In the rows, zero is written as 128.
Known rows, with every step that occurs
p a: [133 125 131  80 157 118 108 149  66 137 183  75 137 135 120 122  92 144
 118 105 124 110 110 135 142 170 152 141 116  85  90 118 175 122 108  98
 135 126 130  86 142]
u p a n: [127 103 131  89 159 126 107 186  75 106 173  76 152 156 108 143 104 152
 105  86  72 126 116 141 149 166 157 135 121 130  96 110 166 112 102 103
 141 181 131  88 134]
a t: [109 129 148  81 135 121  90 160  92 130 184  90 156 127 140 123 103 125
  98 112 147 101 124 149 143 155 131  98 122 111  98  85 106 117 142 105
 133 137 127 102 126]
p a t w: [105 136 144  77 154 134  74 157  92 134 201 100 165 146 123 121  87 120
 107 107 147 103 104 150 132 171 164  99 141  90  92 115 133 110 126  61
 149 113 121  82 172]
r t a n: [150 129 149  55 147 100  92 154 100 116 190  80 128 152 162 101  95 133
 121 101  93 129 116 143 103 149 163 115 129 173  57 116  94 138  98 136
 145 165 125 104  85]
u p a n w: [123  88 136 102 158 127 108 194  86 108 174  78 140 142 112 155  81 159
  76  69  75 107 113 152 160 177 159 129 127 104 126 105 162 117 140 110
 123 179 126  75 126]
j a t: [114 137 156  71 142 118  67 179  60 134 176  84 134 118 180 114 107 115
  98 101 162 125 134 162 136 161 157  99  96 119  96  85 104 102 136  98
 127 141 134 122 122]
e p: [133 144  93  67 127 111 103 110 114 132 212 103 137 137 171 113  98 141
  96  85 126 101 112 136 128 180 120 155 129  88 104 110 110 156 125  97
 119 102 106  99 126]
u p: [ 92 122 116  74 130 128 124 163  95  98 186  91 134 128 138 147  84 151
  89  84 119 104 120 157 175 147 133 114 105 105 115 110 115 136 138  89
 139 160 134 115 117]
p a j: [139 141 139  83 166 108 110 179  55 136 185  81 154 120 174 123  95  96
 109 105  90 100 129 146 150 130 155 124 122 104  97  96 157 118 111  91
 137 141 162  86 140]
r n a t w: [ 91 181 131  60 154 133  65 130 136 104 202 107 184 132 170 134  84  96
  84 100 120 105 121 158 118 179 178  51 146  88  99 103 107 117 152  74
 169  74 125  98 126]
r t: [136 123 153  65 131 115 110 138 108 121 195  75 121 120 184  91  85 129
  98 114 143 111 112 142 114 146 132 114 120 115  73 103 107 166 124 120
 132 158 116 106 104]
n a t: [103 152 126  61 147 110  87 149 116 110 182  96 189 126 141 135 103 128
  85 101 140  90 123 156 139 176 150  66 127 109  96  86 134 114 149 118
 145 119 121 117 111]
a t r n w: [100 146 149 102 152 121  99 165 117 124 178  84 130  96 166 124  85  99
  57  97 117 116 156 137 142 162 155  85 171  65 123  92  99  96 182 110
 130 108 122  73 120]
j a t r: [ 87 151 156  72 146 108  77 182  87 135 177  92 136 109 175 102 108 114
  72 103 157 134 162 135 140 162 150  97 133 112  83  96  82  91 129  96
 134 136 117 123 140]
j a: [119 145 138  60 140 114  76 159  63 131 181  83 110 115 188 118  91 140
 104  86 140 127 132 153 143 165 163 121  78 105  98 105 114 124 116  88
 127 129 135 128 120]
p u: [108 134 137  63 141 114 110 184  77 136 179 111 140 118 143 122  91 147
 119 113 131 118 122 136 156 159 142 107 115  62  84 126 133 158  99  94
 124 106 112  87 128]
r t w n a: [111 171 122  64 141 105  89 109 143 111 203 105 166 142 175 109  70 156
  79 104 128 108  95 150  90 176 161  48 153 119  86 136 120 155 119  92
 155  78 125 130 124]
n w t: [126 134 131  94 124 132 134 115 110 126 174  96 143 105 131 136  81 160
  67  84 159  82 110 157 142 138 138 112 116  76 113 123 136 162 148 127
 119 119 148  89  73]
r n w t a j: [138 188 133  83 149 112 124 141  81 118 178  91 137  98 200 124  85  77
  93  99 100  98 143 170 132  92 178  88 143 116 104 117 117 130 146 126
 146 102 197  81  47]
a t w n: [102 157 144  93 129 120  86 139 111 145 197 101 160 154 139 116  76 145
  96 113 147 114 109 153 118 168 142  72 160 119 109 127  90 111 124  61
 141  84 141 112 162]
r n: [124 160 137  78 145 128 102 136  98 123 182  77 126 113 183 125  91 105
 110 102  98 120 134 140 134 155 154 113 122  82 108 105 116 124 134 101
 146  99 138  86 103]
j a t w n r: [110 163 131  91 141 125  90 137 100 125 189  98 132 113 185 119  93 126
  75 115 135 120 129 162 107 199 185  52 134 135 108  92 111  84 144  50
 117  78 169 135 145]
w n: [127 150 129  95 123 105 113 132  92 141 180  85 131 137 144 121  83 167
 102 105 127 119 116 141 128 163 126 101 136 122 110 130 121 120 111  94
 125  96 147 116 133]
u p a: [111 117 117  83 156 128 122 172  62 108 183  82 139 133 113 138  93 148
 103  95 116 110 109 148 168 154 151 130 120  96  99 120 175 121 120  87
 141 159 137  91 141]
u p a j: [120 135 127  86 164 119 120 197  52 110 186  83 155 125 159 138  96  98
  96  99  83 101 127 155 173 120 152 114 125 111 104  99 160 117 125  89
 146 170 171  95 135]
a t w n r: [111 160 124 101 137 129 112 121 126 120 193 102 151 125 156 125  89 132
  75 123 124 103 124 156 116 196 163  54 156 128 113  94 117  96 150  55
 119  75 166 118 145]
r n a: [113 183 112  61 156 116  93 119 121 100 181  88 160 113 181 138  90 113
  92  94  94 108 131 145 129 183 173  74 124  88 105 102 147 127 139 115
 158  78 130 102  93]
k e: [118 111 120  70 125 112 102 150 110 131 166  65 151 123 154  99  79 148
  95  85 110  96 108 158 159 162 137 141 120 145  70 111 115 165 125  88
 131 127 128  95 133]
n w t r: [100 150 139  91 134 121 137 120 129 129 175  98 145  96 138 126  81 155
  47  89 155  99 144 133 147 144 133 108 148  76 102 129 113 148 142 122
 127 115 133  94 101]
p a n r: [146 113 126  90 166 125 119 144  98 111 174  81 149 126 137 134 112 133
  97 106  60 109 131 130 124 209 174 121 117 133  94  74 178  97 117  99
 116 133 151  86 126]
j a t w n: [103 162 149  87 133 118  67 156  82 147 193  97 140 146 168 110  83 135
  95 104 159 135 115 163 108 168 163  65 143 126 106 124  87 102 120  60
 138  84 147 128 158]

Rows
[112 150 143 100 145 122  85 147  86 149 193  95 160 158 117 111  80 141
 104 121 146 122 101 145 111 176 155  79 171 112  99 135 134 102 116  61
 143  86 143  95 173]  p a t w n
[ 99 204 120  69 155 122 112  99 138 100 171  99 176  97 172 125  98 113
  63  98 114 114 150 130 117 158 168  69 151  83  82 127 142 134 128 130
 160  71 141 105  74]  w t r n a
[105 114 137  94 154 131 108 196  61 113 180  80 162 134 106 135 107 122
  94 111 142 109 112 153 159 156 148 100 137 107  98 100 161  97 143  98
 144 173 132  93 139]  u p a t
[109 170 108  75 144  96 105 119 114 118 181  96 167 137 147 131  84 170
  91  96 115 102 114 149 125 183 147  67 137 118 106 129 147 124 120 106
 143  79 139 133 113]  w n a
[130 126 148  67 147 112  68 176  77 128 174  79 127 139 178 124 102 144
 107  77  93 142 135 148 126 174 166 132  83 143  93  96 105 121  97 105
 127 151 131 117 114]  j a n
[151 110 146  76 145 123 117 135 135  96 184  75 133 114 188 104 106 125
  85 117  85 114 124 141  94 179 158 100 120 152  77  68 120 139 133 120
 114 161 135 103  89]  a n r t
[165 104 146  85 163 125 118 144 110  99 184  72 134 120 162  96 107 119
  94 123  84 118 114 134  92 186 169 111 131 142  64  74 162 130 121 120
 117 165 137  92 103]  p a n r t
[ 97 163 133  78 134 123 129 111 123 130 176  96 151 104 138 117  96 145
  68 104 152 109 145 123 137 139 129 112 141  96  80 132 110 148 108 118
 138 112 141 106 103]  w t r
[148 159 124  76 144  98 133 114 105 110 195  80 107 115 181  89  90 132
 104 132 117 117 121 150  91 157 171  76 153 166  70 116 121 123 129 110
 120 110 161 125  82]  w n r t a
[111 145 121  87 157 111  97 151  97 141 198  97 164 130 137  96 116 113
  77 112 143 119 138 115 121 179 134 127 184  85  77 106 131 104 124  99
 127 121 102  85 165]  e p a t r
[139 143 113  66 154 111 117 133 117 104 184  92 131 124 159 134 106 136
 107  94  63 110 138 145 132 188 181 106 116 164  87  80 128  97 124 103
 124 118 158 106  90]  t a n r
[143 159 143  51 154  93 105 163  81 118 200  83 128 118 219 100  89  81
 116 112 105 108 132 158 124 100 159 101 135 156  68 102  93 142 123 113
 144 151 159 110  83]  r t a j
[137 128 134  76 151 120  96 154  96 106 173  82 122 112 190 134 110 133
  85  90  77 122 145 148 122 204 187 106  84 146 102  64 129  98 122  92
 107 134 153 123 107]  j a n r
[122 145 106  64 135 113 111 160  91 140 201 125 142 128 166 113 102 141
 112 110 134 113 110 128 134 172 131 133 138  46  84 127 127 171 105  93
 110  89  98  82 136]  e p u
[139 148 138  50 140 100 106 136  91 114 199  82 110 127 174  91  83 133
 122 111 138 113 113 150 115 135 156 113 125 143  55 123 100 152 120 121
 141 138 128 111  85]  r t a
[149 173 132  74 153  89 130 145  93 114 195  85 126 110 224  98  92  91
 100 131  90 109 135 160 101 123 170  67 159 181  76  96 106 116 132 101
 126 118 194 124  82]  w n r t a j
[ 94 154 143 101 172 133 104 186  87 107 173  76 145 111 150 116 108  78
  78 117 111 137 157 124 140 152 162  90 182  85  96 104 135  80 146  97
 155 137 138  80 133]  u p a t r n
[115 138 145  54 133 128  86 124 131 119 215  97 132 133 181  96  66 124
  96 105 141 107 102 148 108 157 148 101 123  97  72 122  82 172 120  76
 148 129 111 101 137]  r t w
[141 147 125  53 146 103 130 118 110  99 202  84 107 107 182  98  91 120
 106 121 121 104 122 153 109 155 175  94 128 150  61  99 120 135 136 113
 128 125 147 114  73]  n r t a
[ 95 145 132 106 146 127 100 165  82 127 195  94 162 157 112 125  83 145
  91 114 137 119  98 155 129 159 154  68 173 118 105 138 134  98 126  55
 148 114 146 109 175]  u p a t w n
[141 125 138  73 141 124 131 123 127 101 191  78 121  96 190  99  98 123
  79 123 119 101 121 145 108 171 152  98 115 123  81  76 126 150 147 109
 113 140 138 109  92]  n r t
[154 105 115  99 152 116  94 154  95 134 193  91 142 150 135 126  92 154
  89  71  79 103 105 132 123 195 151 157 144  88 122 106 160 130 135 111
 107 133 105  64 135]  e p a n w
[128 173 122  61 127 112 125 104  89 125 181  96 140 123 132 122  92 146
 115 101 154 103 117 157 133 119 157 116 119 128  71 145 123 149 107 128
 148 106 161 108  61]  w t a
[ 89 134 135  80 153 142  88 174  87 114 202  99 164 149 113 132  87 119
  91 105 142 107 105 156 148 160 161  89 142  94  95 116 133 112 135  55
 157 141 129  93 171]  u p a t w
[ 76 163 131  61 156 101  93 153 134 113 181 102 182 112 145 119 105 121
  60  99 136 105 154 131 143 177 145  66 157 104  83  97 109 105 143 114
 147 114 109 119 133]  n a t r
[136 128 153  91 131 130 101 145  91 130 161  91 138 117 158 134  94 161
  73  74 131 114 121 161 123 153 167 117  98 117 111 117 126 148 126 138
 117 141 151 100  65]  j a n w t
[136 171 131  73 144 104 128 144  84 124 184  99 146 105 180 133  80 110
  90  93 119  84 134 167 145  98 165  99 130 125 101 117 119 140 138 124
 135 119 184  95  61]  n w t a j
[106 139 146  98 137 121 121 134 140 130 166  98 152 110 129 128  91 155
  50  85 120 107 145 128 133 148 139 115 148 102 100 124 104 136 124 134
 128 133 128  91  95]  a n w t r
[107 214 125  71 165 110 115 128 127 104 170 101 191  88 217 132 102  64
  61 104  85 106 163 140 120 119 169  56 156 100  88 106 128 129 135 125
 165  92 173 104  69]  w t r n a j
[132 126  86  68 118 109  97 123 118 138 195  86 153 137 178  89  95 141
  91  76 110  92  99 150 133 175 126 161 139 127  74 115 112 179 128  86
 118 103 110  89 134]  k e p
[109 144 153  92 142 119 103 151 111 129 162  94 135 104 163 120  96 153
  49  78 132 126 154 137 127 156 158 112 133 109  96 122 106 130 123 127
 122 140 138 104  95]  j a n w t r
[119 131 147 106 157 124 126 143 111 132 165  88 159 115 112 124  96 155
  61  89 118 116 140 119 126 158 149 125 161  92  91 131 151 130 113 136
 126 137 133  73 109]  p a n w t r
[123 181 134  67 153  95  91 139 125 112 200 104 179 131 220 111  73 108
  77 109  96 101 114 163  99 139 159  40 156 139  89 111 102 145 124  88
 156 100 155 128 117]  r t w n a j
[144 133 136  92 137 116 133 117 120 110 189  77 119 105 184  91  94 137
  81 134 120 111 115 145  90 173 144  75 143 140  82  94 125 135 141 105
 112 119 151 122 100]  w n r t
[101 152 159  94 161 119  82 185  89 127 173  81 110  87 196 112  90  93
  57  93 130 132 165 145 135 165 175  84 154  71 124  92  96  87 180 101
 124 112 129  89 119]  j a t r n w
[138 157 133  69 135 116 109 125 100 123 175  96 152 146 129 131 103 150
 122  89 108 125 123 147 117 137 162 121 119 163  74 135 117 140  88 137
 150 132 156 102  65]  w t a n
[107 148 140  95 154 120 113 149 120 122 179  82 111  93 173 127  74 116
  59  87 101 115 155 132 149 165 156 107 159  56 130 110 109 112 167 101
 130 100 121  74 120]  t r n w
[105 168 139  79 155 115 106 136 115 124 183  77 124 101 185 112  90 101
  86 103  98 135 163 117 135 162 153 108 153  73  98 112  99 113 130  97
 149  92 128  90 124]  t r n
[129 122 149  88 156 121  95 174  63 139 180  78 160 134 111 116 108 125
 108 117 148 108 114 143 137 164 149 109 137 100  88  95 162  98 130 107
 135 141 131  81 144]  p a t
